What can hang from each mark
D: C F Q R U X
G: B R X
C: D
F: D
Q: D
U: D
R: D G
B: D
X: D

Every row comes from one small tree of marks. The marks that hang from a mark follow it in brackets, in alphabetical order. Every link used is in the known rows. Which tree was each row made from?
Known rows
D{Q}: [-1.05 -1.32  1.07  0.76  0.51 -0.09 -0.08  0.63 -1.08 -0.27  0.95  0.06
 -0.22 -0.04  1.09 -0.19  0.69  0.78 -0.10 -0.74  0.21 -1.08  0.56 -0.23
 -0.67  1.23 -1.23]
B{D{F U X}}: [ 0.05 -2.82  0.31 -0.65 -2.17 -2.38 -1.77  2.87 -3.16 -0.78  2.06 -1.70
 -0.27  0.40 -0.42 -2.39 -0.01 -0.68  0.74 -1.91  1.63 -3.04  3.43 -2.04
 -1.58  3.92 -0.90]
Q{D}: [ 0.77 -0.23 -0.36  0.68  0.13  0.11 -0.23  0.29 -0.24 -0.41 -0.40 -0.89
  0.07  0.17 -0.15  0.26  0.10  0.16 -0.79  0.22  0.07 -0.33 -0.45 -0.68
  2.36  0.56 -0.62]
G{B{D{F U X}} R}: [ 0.20 -2.77 -0.70 -1.37 -1.18 -2.10 -1.27  2.29 -2.37 -0.12  1.64  1.38
 -0.19 -1.05 -0.26 -1.15  2.08 -0.43  1.18 -0.94  2.12 -1.95  5.33 -5.72
 -1.06  4.04  0.60]
C{D{Q R X}}: [-0.93 -3.89  0.83  1.32 -1.68  0.95 -0.94  4.66 -1.50  0.23  2.55  1.58
 -2.25 -0.45  1.84 -1.58  1.42  1.70 -1.12 -0.35  1.52 -0.88  4.01 -0.89
 -1.65  4.16 -1.09]
X{D}: [ 0.79 -0.71  0.23  0.26 -0.85  0.44  0.09  0.90 -0.46  0.24  1.10 -0.63
 -0.30  0.01  0.55  0.06 -0.65 -0.64  0.18 -0.14  0.51 -0.46  0.58  0.80
  0.82  0.41  1.04]
G{B{D{C F Q R}} X}: [-1.70 -5.19  1.14  1.48 -1.95 -1.10 -1.44  3.80 -2.51  1.28  3.14  3.10
  0.03 -1.29  0.61 -0.71  4.03  1.40  2.48  0.63  3.99 -2.74  6.49 -4.62
 -1.57  5.11  0.76]
Q{D{C F R U}}: [ 0.17 -3.35  1.48 -0.01 -1.36 -1.54  0.47  7.33 -2.99 -0.66  2.71  0.51
  1.84  0.80 -1.51 -0.71  1.68 -0.78  1.10 -0.19  1.59 -1.19  3.79 -3.25
  1.04  3.74  0.40]
D{Q R X}: [-1.26 -3.45  1.29  0.41 -1.39  1.03 -0.08  3.26 -1.42 -0.26  2.26  1.07
 -1.42 -0.44  1.07 -1.68  1.41  1.29  0.04 -0.93  2.33 -0.86  4.49 -0.44
 -1.33  3.55 -0.83]
C{D{F Q R{G} U X}}: [-0.98 -5.71  1.25  1.30 -2.14 -0.05 -0.47  7.71 -2.02 -0.18  3.61  0.90
 -0.82 -0.78  0.91 -2.22  2.49  2.02 -0.20 -1.43  0.73 -0.58  4.44 -1.95
 -2.37  4.54 -1.34]
X{D{C F Q R U}}: [-0.81 -5.04  3.20  0.16 -1.71 -1.29  0.66  8.58 -4.36 -0.49  5.18  1.03
  1.21  0.76  0.18 -1.05  1.56 -0.85  1.81 -1.40  2.26 -2.58  5.45 -1.83
 -1.21  4.80  0.69]
Q{D{X}}: [ 0.41 -0.86 -0.46  0.48 -0.77  0.07 -0.42  1.25 -0.81 -0.34 -0.16 -1.29
 -0.62 -0.11 -0.46 -0.95  0.14  0.62 -1.64 -0.12  1.36  0.13  1.88 -0.82
  1.88  1.94 -0.99]
F{D{Q R{G} U}}: [-1.22 -4.40  1.09  0.84  0.23  2.04  0.87  5.31 -1.43 -0.59  2.50  0.09
  0.16 -0.36  1.43 -1.79  1.70 -0.19  1.16 -1.17  1.86 -0.93  0.07 -1.00
 -1.57  2.91 -0.59]
F{D{C Q U}}: [-2.02 -2.31  1.99  0.28  1.24 -0.59  0.77  5.48 -4.12 -0.88  2.35  0.03
  1.41  1.12  0.08 -1.33  0.90 -1.21  0.21 -0.96  2.21 -2.33  0.70 -1.94
 -1.56  3.41 -1.11]
D{C F Q U X}: [-2.05 -3.38  2.44 -0.21 -0.79 -2.66  0.29  6.40 -4.51 -0.93  3.18  0.15
  1.61  0.67 -1.05 -1.99  1.70  0.41 -0.21 -1.68  1.81 -1.80  5.91 -2.66
 -2.21  4.37 -1.61]
D{C Q R{G} U X}: [-1.55 -5.00  2.60  0.18 -1.33  0.83  0.84  8.31 -1.71 -0.38  3.71  1.62
  0.28 -0.59 -0.45 -2.45  2.93  1.13  1.24 -1.12  1.55  1.33  5.96 -2.79
 -3.91  4.87 -0.57]
R{D{C F Q U} G}: [-1.81 -3.75  2.00  0.92 -1.24 -1.05  1.23  5.34 -2.55 -1.44  3.41  0.58
  1.40 -0.47 -1.49  0.33  3.01  0.71  2.87 -1.02  0.42  0.34  2.39 -4.35
 -3.96  2.63 -0.97]
Q{D{U}}: [ 0.98 -0.54  0.12 -0.06  0.70 -0.77 -0.59  1.94 -1.32 -0.88  0.39 -0.59
  0.59  0.72 -0.36 -0.32 -0.04 -0.83 -0.76 -1.08  0.00 -1.01  0.03 -1.77
  1.41  1.49 -0.99]
B{D{C U X}}: [-0.56 -2.53  1.15 -0.82 -1.60 -1.39 -1.30  4.67 -3.15 -0.43  2.60 -0.23
 -0.37  0.48 -0.91 -2.60  0.29 -0.99  1.22 -0.97  1.72 -1.38  4.53 -3.20
 -3.27  4.81 -0.61]
F{D{C Q R{G} U X}}: [-2.17 -5.38  1.97  0.47 -0.82  1.39  1.52  8.78 -2.73 -0.52  3.53  0.70
  0.44 -0.45 -0.10 -2.79  2.66  0.24  0.73 -0.82  3.40  0.15  4.04 -2.17
 -2.96  5.25 -0.57]
B{D{C F Q R U X}}: [-1.51 -6.05  2.69 -0.04 -2.89 -2.00 -1.00  7.92 -5.08 -0.64  5.07  0.44
 -0.11  0.42  0.06 -2.99  1.98 -0.07  2.27 -1.73  3.15 -3.50  7.18 -3.72
 -3.32  7.13 -1.05]
Q{D{C F R{G{B}} X}}: [-0.02 -4.39 -0.23  1.54 -2.07  0.65  0.71  7.06 -0.46  0.69  1.77  0.44
  0.57 -1.89 -2.22 -1.04  3.90  1.62  0.96  1.03  2.66  3.43  6.55 -3.96
  1.42  3.19  0.47]
U{D{F Q}}: [-1.23 -1.90  0.90  2.14 -0.47 -0.42  0.86  1.77 -2.35 -0.80  1.90 -1.12
  1.32  0.26  0.12 -0.27  1.45  1.19  0.53 -0.59  1.18 -1.84  0.78 -0.26
  0.49  2.24 -2.39]
X{D{U}}: [ 1.07 -1.04  0.72 -0.70 -0.42 -0.33 -0.41  2.41 -1.46 -0.29  2.07 -0.27
  0.29  0.55  0.28 -0.63 -0.75 -1.65  0.20 -1.52  0.49 -1.14  1.14 -0.16
 -0.13  1.39  0.73]

Write each row's tree
[-0.32 -4.17  0.99  0.78 -1.74 -0.83  0.86  6.78 -0.66  0.21  2.12  1.85
  2.24 -0.70 -1.29 -0.55  3.72  1.27  0.84  1.00  1.82  0.05  3.92 -3.76
  0.17  3.65  1.26] => Q{D{C F R{G{X}} U}}
[-0.22 -0.88 -1.45  1.00  0.45  1.23 -0.12 -1.10  2.70  1.65 -0.97  2.36
  0.32 -2.48 -0.09  0.45  2.97  2.12 -0.06  0.99  0.93  2.55  1.64 -1.91
 -0.30 -0.37  1.22] => R{G{B X}}
[-0.62 -2.70  1.33  1.14 -1.01 -0.90  0.01  2.40 -2.58 -0.08  2.42 -1.26
  0.42 -0.03  1.26 -0.02  0.43  0.29  0.05 -0.72  1.13 -2.38  1.76  0.73
  0.96  1.63 -0.16] => X{D{F Q}}
[-0.96 -1.11  0.89 -0.46  0.78 -0.63  0.83  4.74 -3.06 -0.48  1.49 -0.25
  1.67  0.97 -0.99 -1.27  0.25 -2.06  0.33 -0.24  2.17 -1.18  0.08 -1.76
 -1.02  2.32  0.10] => F{D{C U}}
[-0.52 -0.37 -0.93 -0.39 -0.98  0.41  0.75 -2.32  0.93 -0.12 -0.43  4.20
 -0.25 -1.50  0.21  2.44  2.91  1.56  0.97  1.90  1.74 -1.14  0.88 -4.46
 -1.82  1.04  2.54] => G{R{D} X}
[-1.26 -2.62 -0.23 -0.20  0.09 -1.36  0.07  0.07 -1.90 -0.46  1.48  4.88
  0.97 -1.66  0.17  2.15  4.76  1.46  1.30 -0.44  2.64 -2.53  4.13 -7.21
 -2.16  2.96  0.96] => G{B R{D{F Q U}} X}
[-1.59 -3.23  2.43  0.78 -0.69  0.43  0.66  5.35 -1.87 -0.02  2.83  2.07
  0.28 -0.06  0.33 -0.49  2.03  0.60  1.56  0.18  1.64 -0.33  3.70 -1.68
 -1.87  3.29 -0.11] => D{C Q R}
[-1.41 -2.59  1.88  1.07 -0.63 -0.34  0.27  2.73 -1.68  0.73  2.25  2.01
  0.62 -0.46  0.89  0.15  1.87  1.26 -0.20  0.70  2.42 -1.71  3.47 -0.91
 -0.89  2.94  1.02] => G{X{D{C Q}}}
[-1.47 -3.90  1.99  2.59 -1.12  2.30  2.31  6.31 -0.50 -0.34  3.37  1.16
  1.00 -0.71 -0.44 -0.86  3.18  1.84  2.60  0.67  1.33  1.96  2.72 -1.31
 -2.25  3.72 -1.28] => U{D{C Q R{G}}}
[ 0.47 -2.80 -0.24  1.51 -1.40  1.99  0.00  3.82  1.65  0.83  1.17  1.47
 -1.33 -1.25  0.95 -0.41  1.38  1.29  0.52  1.06 -0.72  2.11  0.27 -0.54
 -1.22  1.04  0.74] => C{D{R{G}}}
[-1.67 -4.19  2.84 -0.39 -1.18 -0.31  0.33  7.42 -3.32 -0.67  4.00  2.23
  0.18  0.42 -0.29 -2.29  2.01  0.25  0.84 -1.51  2.46 -1.16  6.77 -2.86
 -3.28  5.44 -0.84] => D{C Q R U X}
[ 0.26 -3.56 -0.21  1.72 -2.23  0.69  0.19  4.91  0.74  0.76  1.65  0.58
 -0.50 -1.18  0.66 -0.27  1.98  1.51  0.60  1.04 -0.59  1.02  0.79 -0.73
 -0.36  1.12  0.70] => C{D{F R{G}}}
[-1.31 -2.03  1.03  0.17  1.46 -0.05  0.08  2.79 -3.25 -0.91  1.54 -0.71
  0.67  0.80  1.20 -1.36  0.17 -1.28 -0.40 -1.73  1.95 -3.12 -0.85 -0.77
 -0.57  2.48 -1.44] => F{D{Q U}}
[ 0.14 -2.24  1.75 -0.51 -1.36 -2.27  0.58  5.92 -3.30 -0.32  3.20 -0.34
  2.02  0.78 -1.19 -0.62  0.46 -1.57  0.98 -0.86  1.04 -1.46  3.36 -1.41
 -0.23  2.45  1.12] => X{D{C F U}}
[ 0.07 -1.60  1.00 -0.34 -0.49 -1.21 -0.06  5.35 -2.64 -0.85  1.36 -0.20
  1.05  0.72 -1.73 -1.44  0.67 -0.43 -0.82 -0.74  1.63  0.14  4.11 -3.12
  0.03  3.84 -1.01] => Q{D{C U X}}
[-2.23 -3.08  1.97  0.68 -1.41 -1.76  0.76  4.90 -3.43 -0.19  2.26 -0.16
  1.02 -0.08 -0.73 -1.32  1.69  1.37 -0.37 -0.26  2.07 -1.04  5.25 -1.67
 -1.24  3.53 -1.39] => D{C F Q X}
[-1.05 -2.48  1.12  0.23 -0.99 -1.56 -0.17  2.07 -3.37 -1.69  2.72  0.27
  0.39  0.36 -0.16  0.55  1.61 -0.20  1.64 -2.13  1.04 -2.65  1.55 -3.19
 -2.43  2.32 -1.34] => R{D{F Q U}}
[-1.55 -2.35 -0.70  0.53 -0.42 -0.64  0.34 -1.27 -0.64  0.13  0.69  4.76
  0.37 -2.21  0.53  2.73  4.94  2.32  1.36  0.96  2.74 -1.73  3.52 -6.31
 -1.20  2.01  1.27] => G{B R{D{F Q}} X}
[-0.89 -5.35  1.93  0.46 -1.19 -1.67 -1.53  6.60 -4.11  0.06  4.52  1.68
  0.47 -0.20  0.06 -1.51  2.62 -0.65  3.53 -1.71  2.67 -2.58  6.20 -5.24
 -2.43  5.56 -0.50] => G{B{D{C F Q R U}}}
[-0.35 -2.98  0.32 -0.18 -2.76 -0.34  0.29  3.60 -1.24  0.00  1.77  0.22
 -0.31 -0.20 -0.21 -1.29  1.38  0.65  0.22 -0.18  2.20 -0.66  4.58 -0.32
 -0.04  2.54  0.51] => D{F R X}
[-0.41 -3.59  1.50  0.76 -0.29  0.06 -1.07  5.24 -2.15 -0.22  3.14  2.22
 -1.15  0.47  1.77 -0.90  1.10  0.20 -0.08 -1.47  0.35 -2.15  2.08 -1.95
 -2.21  3.79 -1.10] => C{D{Q R U}}
[-1.34 -3.13  1.01 -0.34  0.63 -1.55 -1.12  2.41 -2.17  0.46  2.13  4.99
  0.77 -1.31  0.69 -0.02  3.83  0.85  1.54  0.12  2.55 -2.75  5.35 -7.35
 -3.12  5.26  0.76] => G{B{D{C Q U}} R X}
[-1.72 -4.41  2.42  0.67 -0.64  0.44  0.71  5.80 -0.51  0.27  2.97  3.80
  1.09 -1.04  0.16 -1.01  3.76  1.91  1.28  0.10  1.59 -0.02  4.36 -3.03
 -3.69  4.03  0.69] => D{C Q R{G{X}} U}
[-1.38 -1.50  0.19  0.19 -0.62  0.24  1.17  4.24 -2.45 -0.09  0.90 -0.75
  0.46  0.16 -1.00 -1.77  0.53 -0.55 -0.63  0.86  3.38 -0.31  2.12 -0.89
 -0.36  2.83 -0.10] => F{D{C X}}
[-0.89 -2.77  1.20  1.92 -0.80  1.87  0.97  2.80 -1.42 -0.46  2.59  0.87
 -0.13  0.02  0.88 -0.63  1.72  0.95  1.50 -0.53  1.91 -1.20  1.89 -0.28
 -0.68  3.39 -1.64] => U{D{Q R}}
[-2.07 -4.38  2.11  1.92 -2.70  0.05  1.71  7.15 -3.56 -0.47  4.00  0.54
  1.09 -0.02 -1.01 -1.81  3.01  1.55  1.42 -0.04  3.56 -1.04  6.42 -1.77
 -1.18  5.74 -1.76] => U{D{C F Q R X}}
[-0.09 -1.72  1.36 -0.63 -0.74 -1.67 -1.19  3.91 -2.67 -0.43  2.35  0.09
  0.27  0.70 -0.55 -1.35  0.09 -1.47  2.14 -0.84  0.71 -1.90  2.10 -3.14
 -2.84  3.46 -0.31] => B{D{C U}}
[-2.39 -3.09  1.82  0.09  0.37 -0.55  0.63  6.30 -4.60 -0.79  2.51 -0.25
  0.87  0.59 -0.29 -2.48  0.88 -0.87 -0.67 -1.29  3.36 -2.13  3.29 -2.13
 -2.00  4.71 -1.70] => F{D{C Q U X}}
[-1.93 -3.50  2.01  0.18 -1.92 -1.97  0.34  5.63 -4.64 -1.55  3.66  0.65
  0.65  0.45 -1.53 -0.57  2.30  0.28  1.36 -1.75  2.51 -1.61  5.72 -4.38
 -3.73  4.72 -1.41] => R{D{C F Q U X}}
[ 0.32 -2.51 -1.34  0.77 -1.18  1.06 -1.57  0.72  0.81  0.88  0.53 -0.67
 -1.65 -2.31 -0.21 -1.57  1.60  0.84  1.22 -0.41  1.34  2.10  3.28 -2.53
 -1.46  1.84 -0.47] => R{G{B{D{X}}}}
[ 0.25 -2.63  0.03  1.08 -1.99 -0.38 -0.37  4.20 -0.87  0.52  1.80  0.94
 -0.69 -0.07  0.72 -0.32  1.05  0.50  0.10  0.72  0.46 -0.98  1.71 -0.72
  0.31  1.95  0.57] => C{D{F R}}
